What can hang from each mark
Z_974: Z_842
Z_997: Z_289
Z_799: Z_3 Z_809
Z_289: Z_205 Z_304 Z_997
Z_3: Z_974
Z_531: Z_205
Z_205: Z_3 Z_105 Z_531
Z_842: Z_974
Z_304: Z_289
Z_809: Z_799

Known rows, with every way that one mark hangs from another
{Z_809 {Z_799 Z_3}}: [ 0.20 -0.63  0.30 -1.29  1.02 -2.09 -0.09 -1.56  1.30  0.42  0.65  3.49
  0.63  0.78 -0.18 -1.18 -0.34 -0.70 -1.44  1.45  2.63  1.38]
{Z_531 {Z_205 {Z_3 {Z_974 Z_842}} Z_105}}: [-0.45  0.26  0.70 -2.46  1.18  0.56 -1.00 -1.42  0.62  1.36  2.41  3.21
  0.27  0.54  0.20  0.50  1.20 -1.16  0.03 -0.06  1.60 -1.16]
{Z_842 Z_974}: [-0.27  0.58  0.15 -0.97  2.07 -0.92 -0.67 -1.14  0.01  1.57  0.86  4.14
  1.03  0.82 -0.90 -0.47 -0.84  0.11  0.01  0.41  1.61  0.55]
{Z_809 {Z_799 {Z_3 Z_974}}}: [ 0.35 -0.58  0.49 -1.55  0.77 -1.88  0.83 -1.90  1.77 -0.07  1.25  3.02
  0.63  0.41  0.35 -1.66 -0.67 -1.31 -0.99  1.90  2.77  0.04]
{Z_3 {Z_974 Z_842}}: [-0.35  1.02 -0.05 -2.69  0.73 -0.51 -0.29 -1.22  1.17  0.78  1.62  2.76
  0.91  0.99  0.16 -0.80 -0.76 -0.51  0.41 -0.38  2.44 -0.28]
{Z_974 Z_842}: [-0.43  1.03 -0.28 -2.39  1.04 -0.65 -1.14 -0.79  0.65  1.22  1.04  3.27
  0.96  1.37 -0.43 -0.23 -0.51  0.14  0.04 -0.84  2.28  1.06]
{Z_531 Z_205}: [-0.92  0.25  0.09 -1.37  0.90 -0.16 -0.42 -0.65  1.10  2.21 -0.03  2.81
  1.14  0.91 -0.18  0.52 -0.97 -0.43  0.04  0.38  1.06  0.44]
{Z_289 {Z_205 Z_3 Z_105 Z_531} Z_304 Z_997}: [-2.54  0.56 -0.45 -2.55  2.80 -0.03 -3.11 -1.48 -0.40 -0.52  3.18  6.40
  2.39  1.76 -0.10  0.14  0.58 -2.49 -1.85  1.10  2.19 -0.88]
{Z_799 Z_3 Z_809}: [-0.86  0.14  0.64 -0.95  0.37 -2.10  0.30 -0.82  1.92  1.31 -0.47  3.93
  1.63  1.30 -0.47 -1.84  0.06 -1.64 -2.28  1.28  1.83  1.44]
{Z_304 Z_289}: [-0.58 -0.51  0.12 -1.44  1.40 -0.69 -0.84 -0.77  0.59  1.60 -0.84  2.82
  0.81  0.78 -1.20 -0.23 -0.59 -1.52 -0.58  1.09  1.76  1.25]
{Z_997 {Z_289 {Z_205 Z_105} Z_304}}: [-2.96  0.93 -0.31 -1.08  1.06  0.41 -1.99 -0.42  0.65 -0.06  1.58  3.79
  0.84 -0.74 -0.55  0.81  1.21 -2.61 -1.18 -0.63  3.23  0.65]
{Z_205 Z_3 Z_105 Z_531}: [ 0.36 -0.51  0.97 -1.86  2.63 -0.50 -1.86 -2.06 -0.88  0.51  1.24  4.82
  1.37  0.52  0.20  0.68  1.81  0.04 -1.25  1.35  1.84  0.35]
{Z_997 {Z_289 {Z_205 Z_3 Z_105 Z_531} Z_304}}: [-1.47  0.00 -0.22 -1.34  2.55 -0.28 -2.66 -1.52 -0.29 -0.32  2.73  4.95
  1.60  0.25 -0.52  0.67  2.29 -2.31 -2.16  0.76  2.71  0.38]
{Z_997 {Z_289 Z_205 Z_304}}: [-2.60  0.95 -1.20 -0.93  1.01 -0.46 -1.37 -0.30  1.21  0.34  1.59  3.61
  1.52  0.39 -1.09 -0.04 -0.14 -2.47 -1.20 -0.03  2.84  1.05]
{Z_289 {Z_205 Z_105 Z_531} Z_304 Z_997}: [-2.79  0.88 -0.05 -2.70  2.30  0.36 -2.82 -1.11  0.11 -0.51  2.35  5.49
  2.34  1.28  0.49  0.26 -0.32 -2.34 -1.05 -0.01  2.65 -0.86]
{Z_809 {Z_799 {Z_3 {Z_974 Z_842}}}}: [ 0.78 -0.09  0.39 -2.47  0.69 -1.81  0.13 -1.88  1.88  0.03  2.24  2.79
  0.31  1.09  0.37 -1.87 -0.38 -1.16 -0.65  0.64  3.31  0.13]
{Z_997 {Z_289 {Z_205 Z_531} Z_304}}: [-1.40  0.52 -0.73 -1.38  1.93 -0.79 -1.81 -0.98  0.64  0.04  1.87  3.81
  2.11  0.96 -0.35  0.02  0.18 -2.15 -1.30  0.21  2.71  0.70]
{Z_289 {Z_205 Z_3 Z_105 Z_531} Z_997}: [-1.39  0.26  0.47 -2.61  2.51 -0.01 -2.46 -1.80 -0.91 -0.90  1.85  5.99
  1.96  1.20 -0.28  0.56  0.97 -1.75 -1.72  1.12  1.05 -0.46]
{Z_809 Z_799}: [ 0.31 -0.26 -0.07 -1.71  1.27 -1.31 -0.71 -1.39  0.71  1.11  0.94  3.90
  0.33  0.15 -0.26 -0.01 -0.39 -0.01 -0.23  0.95  2.56  0.65]
{Z_304 {Z_289 Z_997}}: [-1.96 -0.38  0.08 -1.83  0.68 -0.66 -0.94 -0.66  0.64  1.11 -0.74  3.78
  1.16  2.26 -1.40 -0.46 -1.43 -1.99 -0.92  1.87  1.47  0.86]

Rows
[-1.13  0.15 -1.17 -1.21  2.42 -1.11 -2.01 -1.31  0.21  0.11  2.69  4.81
  2.21  1.35 -1.02 -0.18  1.01 -2.24 -2.16  1.30  2.24  0.73] -> {Z_997 {Z_289 {Z_205 Z_3 Z_531} Z_304}}
[ 0.23 -0.28  0.16 -2.22  3.00 -0.63 -1.85 -1.23  0.13  0.47 -0.06  3.26
  1.76  0.44 -0.67  0.07 -0.22 -2.47 -0.84  0.35  1.35  0.43] -> {Z_304 {Z_289 {Z_205 Z_531}}}
[-1.05  0.13 -0.98 -1.46  2.22 -0.96 -1.12 -1.79  0.72 -0.33  3.35  4.32
  2.22  1.05 -0.48 -0.68  0.66 -2.94 -1.69  1.77  2.33 -0.51] -> {Z_997 {Z_289 {Z_205 {Z_3 Z_974} Z_531} Z_304}}
[-0.56  0.17  0.24 -2.88  2.22  0.46 -1.98 -1.27  0.18 -0.06  1.97  3.38
  0.30 -0.46 -0.99 -0.04  1.62 -3.57 -0.72 -0.24  1.99 -0.81] -> {Z_304 {Z_289 {Z_205 {Z_3 {Z_974 Z_842}} Z_105}}}
[-1.00 -0.29  0.73 -1.21  1.50  0.28 -1.24 -1.15  0.17  1.82  0.85  3.88
  0.53  0.18 -0.31  1.23  1.25 -0.72 -0.77  0.81  1.01  0.16] -> {Z_531 {Z_205 Z_3 Z_105}}
[ 0.43 -0.45  1.12 -2.12  2.43 -0.31 -0.99 -2.51 -0.45  0.03  1.90  4.27
  1.38  0.14  0.79  0.21  1.46 -0.48 -0.82  1.74  1.90 -0.96] -> {Z_205 {Z_3 Z_974} Z_105 Z_531}
[-3.64  1.00 -0.70 -2.36  1.53  0.45 -1.74 -1.26  0.64 -0.67  3.51  5.64
  1.78  0.82 -0.36 -0.40 -0.11 -3.49 -1.28  1.24  2.24 -1.86] -> {Z_289 {Z_205 {Z_3 Z_974} Z_105} Z_304 Z_997}
[-3.66  1.54 -1.50 -2.16  1.18 -0.23 -1.71 -0.32  1.13  0.16  2.03  5.05
  2.33  1.86 -0.74 -0.63 -1.92 -2.58 -0.85  0.32  2.22 -0.22] -> {Z_289 Z_205 Z_304 Z_997}
[-2.38  1.06 -1.00 -2.58  2.14 -0.57 -2.22 -0.98  0.63 -0.09  2.34  5.30
  3.02  2.44 -0.01 -0.59 -1.57 -2.22 -1.05  0.59  2.18 -0.52] -> {Z_289 {Z_205 Z_531} Z_304 Z_997}
[-0.41  0.71  0.67 -2.12  0.07 -1.93  0.50 -1.08  2.45  0.91  1.08  3.20
  1.39  1.58  0.14 -2.56  0.11 -2.14 -1.58  0.39  2.36  0.15] -> {Z_799 {Z_3 {Z_974 Z_842}} Z_809}
[-2.56  1.31 -0.56 -1.86  2.04  0.54 -2.37 -0.48  0.67  0.26  1.90  4.12
  1.39 -0.81  0.00  0.57  0.21 -2.18 -0.49 -0.98  3.13 -0.26] -> {Z_289 {Z_205 Z_105} Z_304}
[-3.73  0.97 -0.94 -2.09  1.80  0.31 -2.60 -0.82  0.09 -0.27  2.87  6.12
  1.70  1.18 -0.88  0.09  0.24 -2.87 -1.68  0.88  2.20 -0.49] -> {Z_289 {Z_205 Z_3 Z_105} Z_304 Z_997}
[-3.36  1.15 -1.74 -2.23  1.44 -0.43 -1.06 -1.14  1.16 -0.27  3.51  5.54
  2.41  2.02 -0.87 -1.27 -1.44 -3.38 -1.24  1.84  1.83 -1.42] -> {Z_289 {Z_205 {Z_3 Z_974}} Z_304 Z_997}
[-2.38 -0.26  0.28 -2.07  1.82  0.24 -2.33 -0.95 -0.33 -0.25  0.59  5.16
  0.88  0.76 -1.67  0.40  0.77 -3.62 -1.91  1.50  1.00  0.10] -> {Z_304 {Z_289 {Z_205 Z_3 Z_105} Z_997}}
[-2.04  1.10 -1.91 -1.55  2.36 -0.65 -1.87 -0.83  0.72  0.74  2.82  5.02
  2.08  0.82 -1.22 -0.45 -0.24 -2.17 -1.35  0.64  2.05  0.21] -> {Z_289 {Z_205 Z_3} Z_304}
[-1.83  0.58  0.73 -1.09  0.85  0.41 -1.29 -0.72  0.15 -0.52  0.16  3.30
  0.40 -1.34 -0.58  1.22  1.61 -1.85 -1.07 -0.67  2.19  1.03] -> {Z_997 {Z_289 {Z_205 Z_105}}}
[-2.29  0.19 -0.27 -2.19  1.27 -0.28 -1.49 -0.42  0.55  0.23 -0.28  3.98
  1.42  1.36 -1.59 -0.33 -1.34 -3.31 -1.07  0.91  1.05  0.44] -> {Z_304 {Z_289 Z_205 Z_997}}
[-0.29  0.26  0.20 -1.49  1.76 -0.75 -1.17 -1.26  0.19 -0.33  0.46  3.41
  1.68  0.29 -0.43  0.43  0.58 -1.41 -1.22  0.17  1.66  1.07] -> {Z_997 {Z_289 {Z_205 Z_531}}}
[-2.63  0.15  0.70 -2.32  1.38  0.65 -2.10 -0.56  0.04 -0.24 -0.35  4.12
  0.76  0.27 -1.05  0.53  0.00 -3.43 -1.08  0.29  1.48  0.11] -> {Z_304 {Z_289 {Z_205 Z_105} Z_997}}
[-1.31  0.04  0.66 -1.94  2.15  0.55 -2.00 -0.65  0.17  0.29 -0.35  3.16
  0.49 -1.26 -0.87  0.82  0.81 -2.96 -0.68 -0.49  1.88  0.44] -> {Z_304 {Z_289 {Z_205 Z_105}}}
[-0.83 -0.63 -0.20 -2.42  2.74 -0.89 -2.14 -1.56 -0.35 -0.03  0.91  5.31
  2.10  2.46 -1.50 -0.43 -0.17 -3.15 -2.06  2.24  0.50  0.13] -> {Z_304 {Z_289 {Z_205 Z_3 Z_531} Z_997}}
[-1.15  0.28 -0.44 -1.15  0.94 -0.65 -0.04 -1.40  0.64 -0.45  1.59  3.59
  1.13 -0.13 -1.29 -0.28  0.72 -2.54 -1.45  1.47  1.27  0.16] -> {Z_997 {Z_289 {Z_205 {Z_3 Z_974}}}}
[-2.40  0.63 -1.59 -0.78  1.44 -0.82 -1.59 -0.71  0.77  0.33  2.43  4.57
  1.56  0.84 -1.85 -0.21  0.73 -2.60 -1.91  1.05  2.27  1.10] -> {Z_997 {Z_289 {Z_205 Z_3} Z_304}}
[ 0.35 -0.77  0.82 -2.44  3.34  0.06 -1.92 -2.16 -0.36 -0.35  1.35  3.82
  1.26 -0.58 -0.24  0.24  1.69 -3.41 -1.26  1.35  1.42 -1.21] -> {Z_304 {Z_289 {Z_205 {Z_3 Z_974} Z_105 Z_531}}}
[ 0.78 -0.30  0.16 -2.05  2.28 -1.15 -0.33 -2.41  0.12  0.50  1.92  4.20
  2.00  1.32  0.29 -0.70  0.12 -0.42 -0.87  2.31  1.38 -0.65] -> {Z_205 {Z_3 Z_974} Z_531}
[-2.65  0.44 -0.49 -1.14  1.30  0.22 -1.31 -1.21  0.66 -0.53  3.00  4.11
  0.96 -0.65 -0.70  0.13  1.73 -3.39 -1.56  0.91  2.88 -0.59] -> {Z_997 {Z_289 {Z_205 {Z_3 Z_974} Z_105} Z_304}}
